Each row comes from the steps of one walk. Every step used is in the known rows, and no mark comes twice. Write the walk behind each row, first mark first.
Known rows:
mevuv > monokir: [-0.82  1.74 -0.67  2.92 -1.28 -0.28 -0.38 -0.42 -1.24 -0.35 -1.16 -3.25
  2.11 -0.16 -0.84  1.92 -0.66  2.09 -1.36  0.13 -1.37  0.46 -1.39 -1.43
  1.28]
maro > likar > dovur > mepo > mevuv > monokir: [ 3.61  2.15 -0.26  2.00 -2.08  2.45  2.67 -0.32 -4.13 -0.25  2.17 -3.31
 -0.35  0.46 -1.87  2.54 -1.38 -1.88 -0.64 -1.95  3.51  1.49 -0.36 -0.03
  3.14]
mevuv > mepo > dovur: [-1.92  0.54 -0.76 -0.39 -1.72 -1.42  1.37 -0.43 -0.50 -0.39 -2.52 -0.31
  1.80 -1.39 -2.43  0.35 -1.90  1.21 -0.45 -0.35  3.78 -1.64 -2.69 -2.73
 -0.70]
likar > maro > monokir > bovog: [-1.83  3.44 -0.51 -0.78 -2.78 -2.64 -1.75 -1.37 -2.25 -0.27  0.67 -1.95
  3.01 -2.59 -0.44 -0.27 -1.83  0.13 -2.46  2.07 -1.67 -2.13 -2.13 -5.36
  1.49]
katil > lubi: [-1.92 -0.35 -1.10  3.35 -2.19  1.47  0.35 -2.15  0.40 -0.65 -0.99 -0.93
  0.48 -0.62 -0.77  3.17 -2.03  1.05 -0.44  0.69 -2.40  1.91 -2.22 -2.04
 -0.79]
katil > monokir > mevuv > mepo > dovur > likar: [-1.45  1.79 -0.71 -2.37 -1.57  1.62  2.73  0.52 -1.78  0.75 -3.09 -4.05
  6.79 -2.60 -2.92 -0.11 -1.82  3.13 -3.86 -2.19  2.27 -1.20 -0.14 -1.02
  0.64]
parur > bovog > monokir > katil: [-3.01  2.13 -0.22  1.86 -0.80 -3.02  0.70  0.57 -1.48 -0.52 -3.38  4.16
  3.26 -2.65  0.07  1.59  1.69  0.54 -0.95 -0.75 -2.94  1.77 -3.33 -0.49
  1.36]
mepo > dovur > likar > maro: [-0.73  1.56 -1.31  0.95 -3.43 -0.35  1.29  0.04 -3.68  0.58 -0.53 -0.91
 -2.52 -1.11 -2.06  1.46 -2.70  2.35 -1.07  0.75 -1.30 -2.76 -1.64 -1.09
  1.23]
maro > monokir > katil > lubi: [-1.32 -0.14 -0.53 -0.81 -1.95 -2.61  1.61 -1.78  0.41 -0.16 -2.21 -3.25
  1.52 -1.25 -1.15  1.73 -1.91 -0.71 -1.54  1.86 -1.58  0.15 -1.26 -2.17
 -0.05]
likar > dovur > mepo: [ 0.17  1.04  0.11  2.89 -2.06  0.25  2.52 -2.08 -1.57 -1.02  2.63  0.65
 -1.33 -1.39 -2.08  2.51 -1.26 -0.75 -0.48 -0.48  4.77  1.26 -2.53 -3.35
 -0.49]
maro > likar > dovur > mepo: [ 1.24  1.30 -0.90  2.33 -2.30  0.76  2.89 -1.14 -3.05  0.08  2.30  0.40
 -3.02 -1.57 -1.86  2.12 -2.13 -1.65 -0.85 -1.29  3.45  1.49 -2.20  0.13
  1.14]
parur > bovog > monokir: [-4.31  2.24 -0.11  5.31 -0.48 -1.02 -0.83  0.16 -1.48 -0.53 -2.48  3.67
  2.58 -2.84  0.43  1.46  0.87  2.79 -0.94 -1.12 -4.52  2.34 -2.67 -1.29
  1.14]
dovur > mepo > mevuv > monokir: [ 1.47  2.12  0.27  3.03 -2.01  2.13  0.68 -0.13 -0.63 -1.26  0.25 -4.74
  0.83  0.95 -1.65  1.89 -0.68  0.42 -0.50 -1.05  5.87  1.12 -1.25 -1.72
  1.54]
likar > maro > monokir > mevuv > mepo > dovur: [-2.43  2.75  0.19 -5.92 -2.20 -2.74  2.54  0.00 -3.33  0.37 -1.91 -2.78
  4.91 -2.91 -1.41  0.27 -2.34 -0.46 -3.15  0.02  2.91 -3.96 -0.78 -7.16
  1.69]
maro > monokir: [-2.90  1.58 -0.30  3.12 -1.07 -2.89 -0.22 -0.78 -0.29 -0.15 -1.61 -3.20
  0.42 -1.72 -1.00  0.80 -1.83  2.33 -2.17  1.24 -1.37 -0.15 -1.15 -1.55
  0.61]
mevuv > mepo > dovur > likar > maro: [-1.04  1.80 -1.36 -1.64 -3.37  0.99  1.74  0.35 -4.14  0.62 -1.06 -0.35
  1.75 -0.85 -2.64  0.43 -1.94  1.87 -0.92  0.73  2.40 -2.82 -1.56 -2.92
  0.29]
parur > bovog > monokir > maro > likar > dovur: [-2.03  3.23 -1.20  3.02 -0.81  0.42  2.01  0.26 -4.41  1.53  0.03  6.74
  2.83 -2.64 -0.42  2.27  0.55  0.88 -1.17 -1.66 -8.66  0.79 -2.37  0.13
  1.61]
dovur > likar > maro: [-1.59  2.54 -1.58  2.81 -3.35  1.55  0.37  0.14 -3.91  0.34 -0.14  0.20
 -0.05 -0.44 -1.17  1.96 -1.18  2.28 -1.64  1.39 -2.16 -0.26 -1.56 -0.84
  0.97]
maro > likar: [-1.31  1.40 -1.87  3.52 -2.04 -0.51  0.29  0.06 -1.71  0.50 -1.89 -0.45
 -1.85 -1.19 -0.62  1.67 -1.90  1.22 -1.47 -0.45 -2.33  1.13 -2.46  2.79
  1.63]
mepo > dovur: [-1.58  0.23 -0.69  2.24 -1.77 -2.64  0.92 -0.77 -0.02 -0.32 -1.93 -1.29
 -2.59 -1.65 -1.72  1.24 -2.46  1.82 -0.51 -0.27  0.26 -1.45 -2.67 -0.95
  0.20]
mepo > mevuv > monokir > katil: [ 1.24  1.90 -0.40  0.28 -1.85 -1.47  1.42  0.51 -0.82 -0.97 -2.90 -2.99
  3.12  1.19 -1.12  2.79  0.65 -0.55 -0.88 -0.12  0.33  0.67 -1.44 -0.20
  2.16]
maro > likar > dovur > mepo > mevuv > monokir > katil: [ 4.82  1.96 -0.39 -1.42 -2.37  0.41  4.30  0.08 -3.87 -0.25  0.99 -2.67
  0.27  0.71 -2.06  2.46 -0.44 -4.09 -0.55 -1.68  5.07  0.89 -0.90  0.60
  3.41]
dovur > likar > maro > monokir > bovog > parur: [-0.49  2.55 -1.11 -0.24 -2.83 -0.98 -1.64 -1.44 -3.58  0.31  3.23  0.21
  1.38 -1.98 -1.59 -0.29 -2.59  2.32 -2.91  2.22  0.17 -3.87 -1.48 -3.29
  1.68]
mepo > dovur > likar > maro > monokir > mevuv: [-1.88  2.42 -0.21 -2.41 -2.95 -2.05  2.40  0.40 -4.24  1.25 -1.10 -5.23
  0.80 -2.64 -1.30  0.72 -3.11  1.74 -3.87  0.44 -1.75 -4.27  0.20 -3.11
  2.65]
mepo > mevuv > monokir > bovog: [ 0.64  2.33 -0.37  1.84 -2.24  0.31 -1.45 -0.61 -0.55 -1.23 -0.65 -4.40
  5.36  0.19 -0.63  1.28 -0.20  0.53 -1.36 -0.30 -1.10  0.16 -1.78 -1.93
  2.04]
katil > monokir > bovog: [-1.18  2.80 -1.06  2.08 -1.33 -0.18 -1.83 -1.50  0.63 -0.76 -0.89 -1.62
  4.83 -2.84 -1.48 -0.04 -1.29  2.15 -2.53 -0.42 -1.76  0.96 -2.42 -1.62
  0.15]
bovog > monokir > katil > lubi: [-1.68 -0.52 -1.02 -0.20 -1.10 -1.44  1.63 -1.50  1.51 -0.60 -2.69  2.03
  2.99 -0.90 -1.32  3.95 -0.97  0.46 -0.76  0.19 -3.54  1.66 -2.30 -0.21
 -0.20]

Which walk is each row?
[-3.14  3.38 -1.67  3.70 -1.23  0.61  0.23  1.26 -2.45  1.53 -2.24  4.95
  2.13 -2.33  0.10  0.85  0.60  2.34 -1.42 -1.72 -7.80  0.37 -3.07  2.02
  1.58] => parur > bovog > monokir > maro > likar
[ 2.54  3.34 -1.40  1.53 -2.84  3.70  1.92  0.90 -1.63  0.84  0.19 -3.38
  0.15  1.42 -1.90  1.24 -0.95 -0.18 -0.91 -1.87  2.65 -0.75 -1.70  1.43
  2.14] => dovur > mepo > mevuv > monokir > maro > likar
[-1.33  1.30 -0.44  0.86 -1.21 -3.34 -1.97 -2.24 -0.03 -0.73  1.73  0.37
  1.43 -2.46 -1.39 -0.32 -2.45  1.84 -2.38  1.26  1.26 -2.84 -2.66 -3.18
  0.70] => maro > monokir > bovog > parur
[ 0.10  1.79 -0.92 -4.62 -2.84 -1.39 -0.28 -1.07 -3.99  0.58  2.09  0.14
  3.31 -2.38 -3.13 -2.24 -3.32  1.89 -2.25  1.72  5.05 -6.63 -1.46 -5.23
  1.04] => mevuv > mepo > dovur > likar > maro > monokir > bovog > parur
[ 0.04  0.44 -1.03 -6.37 -3.60 -0.44  3.30 -0.65 -3.63  1.07 -1.75 -3.56
  3.32 -1.10 -2.98 -0.25 -2.86 -0.83 -1.25  2.26  2.36 -3.93 -0.11 -4.28
  0.25] => mevuv > mepo > dovur > likar > maro > monokir > katil > lubi
[ 0.15  3.53 -0.34  3.11 -1.63  3.11  2.86  0.40 -3.66  0.58  1.28  5.37
  1.30 -1.51 -1.23  2.23  0.61 -0.76 -0.32 -2.93 -1.46  1.42 -2.25 -0.11
  2.03] => parur > bovog > monokir > maro > likar > dovur > mepo > mevuv
[ 1.46  3.06 -0.46  2.01 -2.54  3.20  1.65  0.11 -0.14 -0.27  0.68 -2.65
  2.00  1.67 -2.16  2.03  0.05  0.65 -0.51 -0.98  3.75 -0.77 -1.98 -1.94
  0.40] => dovur > mepo > mevuv > monokir > maro
[-1.65  2.14 -0.76 -2.59 -2.75 -0.82  1.35  0.38 -4.50  1.13 -1.22 -3.09
  2.21 -1.63 -2.79 -1.19 -2.91  2.00 -1.96  1.59  1.94 -4.00 -0.03 -3.64
  0.91] => mevuv > mepo > dovur > likar > maro > monokir
[-0.66  3.26 -0.72  2.64 -1.52  1.94  2.77  0.06 -3.86  1.17  1.84  5.79
  0.69 -2.79 -1.16  1.44  0.39 -0.34 -0.81 -2.56 -1.84  0.68 -2.88 -0.73
  1.12] => parur > bovog > monokir > maro > likar > dovur > mepo
[ 2.54  1.98  0.09 -0.32 -2.45  0.04  2.31  0.29 -0.51 -1.30 -1.01 -3.95
  1.17  1.02 -1.88  1.90  0.31 -1.95 -0.48 -0.86  7.78  0.60 -1.89 -1.04
  1.81] => dovur > mepo > mevuv > monokir > katil
[-2.59  0.56 -0.31  1.28 -1.37 -0.56  0.94 -0.72 -0.76 -0.51 -3.02  3.24
  3.50 -2.25  0.22  2.43  0.84 -0.04 -0.25 -0.41 -4.42  2.60 -2.77 -2.02
  0.50] => parur > bovog > monokir > katil > lubi
[-0.72  0.89 -1.07  1.91 -1.82 -1.42 -1.53 -2.28  0.16 -1.21  1.67  3.07
  0.92 -1.71 -1.26  1.43 -1.56  1.50 -1.34  0.38  1.93 -1.51 -4.26 -2.32
  0.05] => monokir > bovog > parur
[-0.11  2.13 -1.08  1.22 -0.74 -0.21 -2.04 -2.26  0.63 -1.12  1.39  2.07
  3.00 -2.89 -2.11  0.27 -1.97  2.70 -2.33 -0.51  1.30 -0.38 -2.90 -2.06
  0.36] => katil > monokir > bovog > parur
[ 0.30  2.96 -2.25  1.52 -1.98  1.11  0.89  0.82 -2.09  1.70 -1.11 -1.82
  1.79  0.44 -0.98  1.40 -0.87  1.46 -1.84 -0.51 -4.80 -1.46 -1.82  1.92
  1.64] => mevuv > monokir > maro > likar
[ 0.86  1.28  0.44  3.42 -2.34  1.28  2.67 -1.62 -1.46 -1.61  2.23  0.49
 -0.79 -0.14 -2.23  3.50 -0.90 -1.10  0.06 -0.98  5.01  2.13 -1.98 -2.72
  0.46] => likar > dovur > mepo > mevuv
[ 2.52  1.96  0.67  2.54 -1.74  1.96  2.38 -1.19 -2.51 -1.34  2.45 -2.78
  1.33  0.67 -1.99  3.25 -0.57 -0.99 -0.18 -1.20  5.10  1.56 -0.61 -3.55
  1.59] => likar > dovur > mepo > mevuv > monokir
[-2.96  3.53 -0.53 -3.02 -2.96  0.77  1.91  0.70 -4.93  0.99 -1.26 -3.23
  7.50 -1.67 -1.19  0.47 -0.94  0.97 -4.45  0.85  0.88 -1.82  0.30 -4.71
  1.53] => dovur > likar > maro > monokir > mevuv > mepo
[ 4.19  0.19  0.37 -1.40 -2.65  2.29  4.24 -2.20 -1.65 -1.38  1.84 -2.96
  2.35  1.17 -2.26  4.16 -0.55 -3.95  0.53 -0.50  5.02  1.83 -0.77 -4.10
  0.91] => likar > dovur > mepo > mevuv > monokir > katil > lubi
[-2.32  0.85 -0.18 -2.58 -1.94 -1.53  2.86 -0.09 -0.65 -0.25 -3.10 -1.56
  4.54 -2.04 -1.59  1.30 -1.42  0.30 -2.22 -1.61  3.99 -1.86 -2.45 -3.58
  0.13] => monokir > mevuv > mepo > dovur
[-4.33  1.92  0.57 -1.64 -0.66 -1.50  1.97  0.81 -2.13 -0.08 -4.03  1.92
  7.22 -4.13 -0.26  0.56  0.36  1.26 -2.13 -2.85  0.53 -0.71 -2.44 -4.26
  1.36] => parur > bovog > monokir > mevuv > mepo > dovur
[ 1.27  2.28 -1.51  1.48 -2.74  1.58  3.66 -0.88 -2.44  1.12  2.81  2.58
 -1.83 -0.83 -2.38  2.21 -1.47 -1.33 -0.91 -1.13  1.35 -0.61 -2.95 -0.19
 -0.19] => monokir > maro > likar > dovur > mepo
[ 1.14  3.24 -1.87  1.96 -2.13  2.20  1.16  1.20 -1.99  1.07 -1.58 -2.27
  2.11  1.53 -1.13  2.19 -0.65  1.09 -1.39 -1.05 -4.42 -0.66 -1.17  2.43
  2.53] => mepo > mevuv > monokir > maro > likar
[ 0.79  0.10 -0.94 -0.75 -2.15  0.03  1.43 -1.43 -0.34 -0.38 -1.87 -3.58
  3.33  0.38 -0.86  2.89 -0.59 -0.98 -0.67  0.81 -1.37  0.72 -1.51 -2.22
  0.43] => mevuv > monokir > katil > lubi
[-3.94  1.73  0.10 -0.64 -1.42  0.42  2.28  1.45 -3.63  0.77 -3.47  0.21
  7.43 -3.39 -0.81 -0.09  0.52  2.99 -2.76 -2.59 -0.53 -1.00 -1.25 -1.86
  1.51] => parur > bovog > monokir > mevuv > mepo > dovur > likar
[ 2.02  2.44 -1.17  1.96 -2.93  2.88  3.91 -0.44 -2.33  0.49  2.19  1.90
 -1.41  0.29 -2.45  3.08 -1.22 -1.74 -0.46 -1.67  1.57  0.26 -2.36  0.37
  0.85] => monokir > maro > likar > dovur > mepo > mevuv
[ 2.88  2.81 -1.32  0.35 -2.23  2.34  3.33 -0.62 -3.50  1.36  2.98 -0.92
  0.54  0.16 -2.17  1.70 -1.12 -1.05 -1.09 -1.33  1.02 -1.25 -1.55 -0.79
  1.08] => mevuv > monokir > maro > likar > dovur > mepo
[ 4.26  1.56  0.49  0.37 -1.90  1.34  0.61 -2.65 -2.10 -1.90  5.76  0.36
  2.35 -0.31 -2.46  2.13 -1.08 -1.33 -0.43 -1.06  7.69 -1.02 -2.09 -5.16
  1.66] => likar > dovur > mepo > mevuv > monokir > bovog > parur
[-3.42  3.22 -0.08 -2.88 -2.30  1.00  2.26  1.54 -5.80  0.88 -2.56  2.04
  7.24 -3.54 -0.61  0.48  0.31  1.78 -2.60 -1.84 -0.49 -1.88 -1.25 -4.59
  2.39] => parur > bovog > monokir > mevuv > mepo > dovur > likar > maro
[-0.13  2.17 -2.04  1.92 -2.08  0.30  2.93 -0.68 -2.99  1.41  0.87  3.35
 -0.01 -0.68 -1.57  3.10 -1.25 -0.17 -1.23 -0.38 -5.46 -0.52 -2.36  0.81
  0.38] => monokir > maro > likar > dovur
[ 0.00  2.92 -0.94  2.59 -1.84  1.67  0.72  0.42 -0.45  0.07 -1.31 -1.87
  3.81  1.74 -1.40  2.82  0.25  2.02 -0.96 -0.35 -3.26 -0.66 -1.45 -1.08
  0.87] => mepo > mevuv > monokir > maro
[-2.00  0.98 -0.90  0.48 -0.69 -3.99  1.26 -0.12  0.77 -0.65 -3.14  3.00
  2.49 -1.16 -1.40  2.94  0.19  1.04 -1.43 -0.22 -2.52  0.79 -2.83  1.20
  0.57] => bovog > monokir > katil
[-2.53  3.33 -0.44 -0.64 -2.99 -0.37  1.49  0.46 -4.43  0.94 -0.66 -3.96
  3.21 -1.86 -0.47  1.58 -1.69  1.54 -4.47  0.90 -2.71 -1.64  0.17 -2.77
  2.52] => dovur > likar > maro > monokir > mevuv
[-0.17  1.76 -0.84 -3.26 -3.09 -4.14  2.58  0.42 -3.81  1.15 -1.71 -3.44
 -1.54 -1.70 -2.40 -0.09 -2.51  0.47 -1.98  1.96 -0.18 -4.61 -0.61 -1.31
  1.98] => mepo > dovur > likar > maro > monokir > katil
[ 3.17  2.26  0.51  1.00 -2.50  1.46  0.86 -1.96 -2.08 -1.60  3.58 -3.44
  4.02 -0.24 -1.86  1.65 -0.35 -2.11 -0.63 -0.94  4.88  0.28 -1.59 -4.42
  1.50] => likar > dovur > mepo > mevuv > monokir > bovog
[-0.57  3.62 -2.54  2.02 -1.27  1.81  0.72  0.35 -0.72  1.56 -1.89  0.44
  1.53 -1.45 -1.96  0.89 -1.77  2.52 -2.61 -1.22 -5.06  0.26 -1.74  2.73
  0.78] => katil > monokir > maro > likar
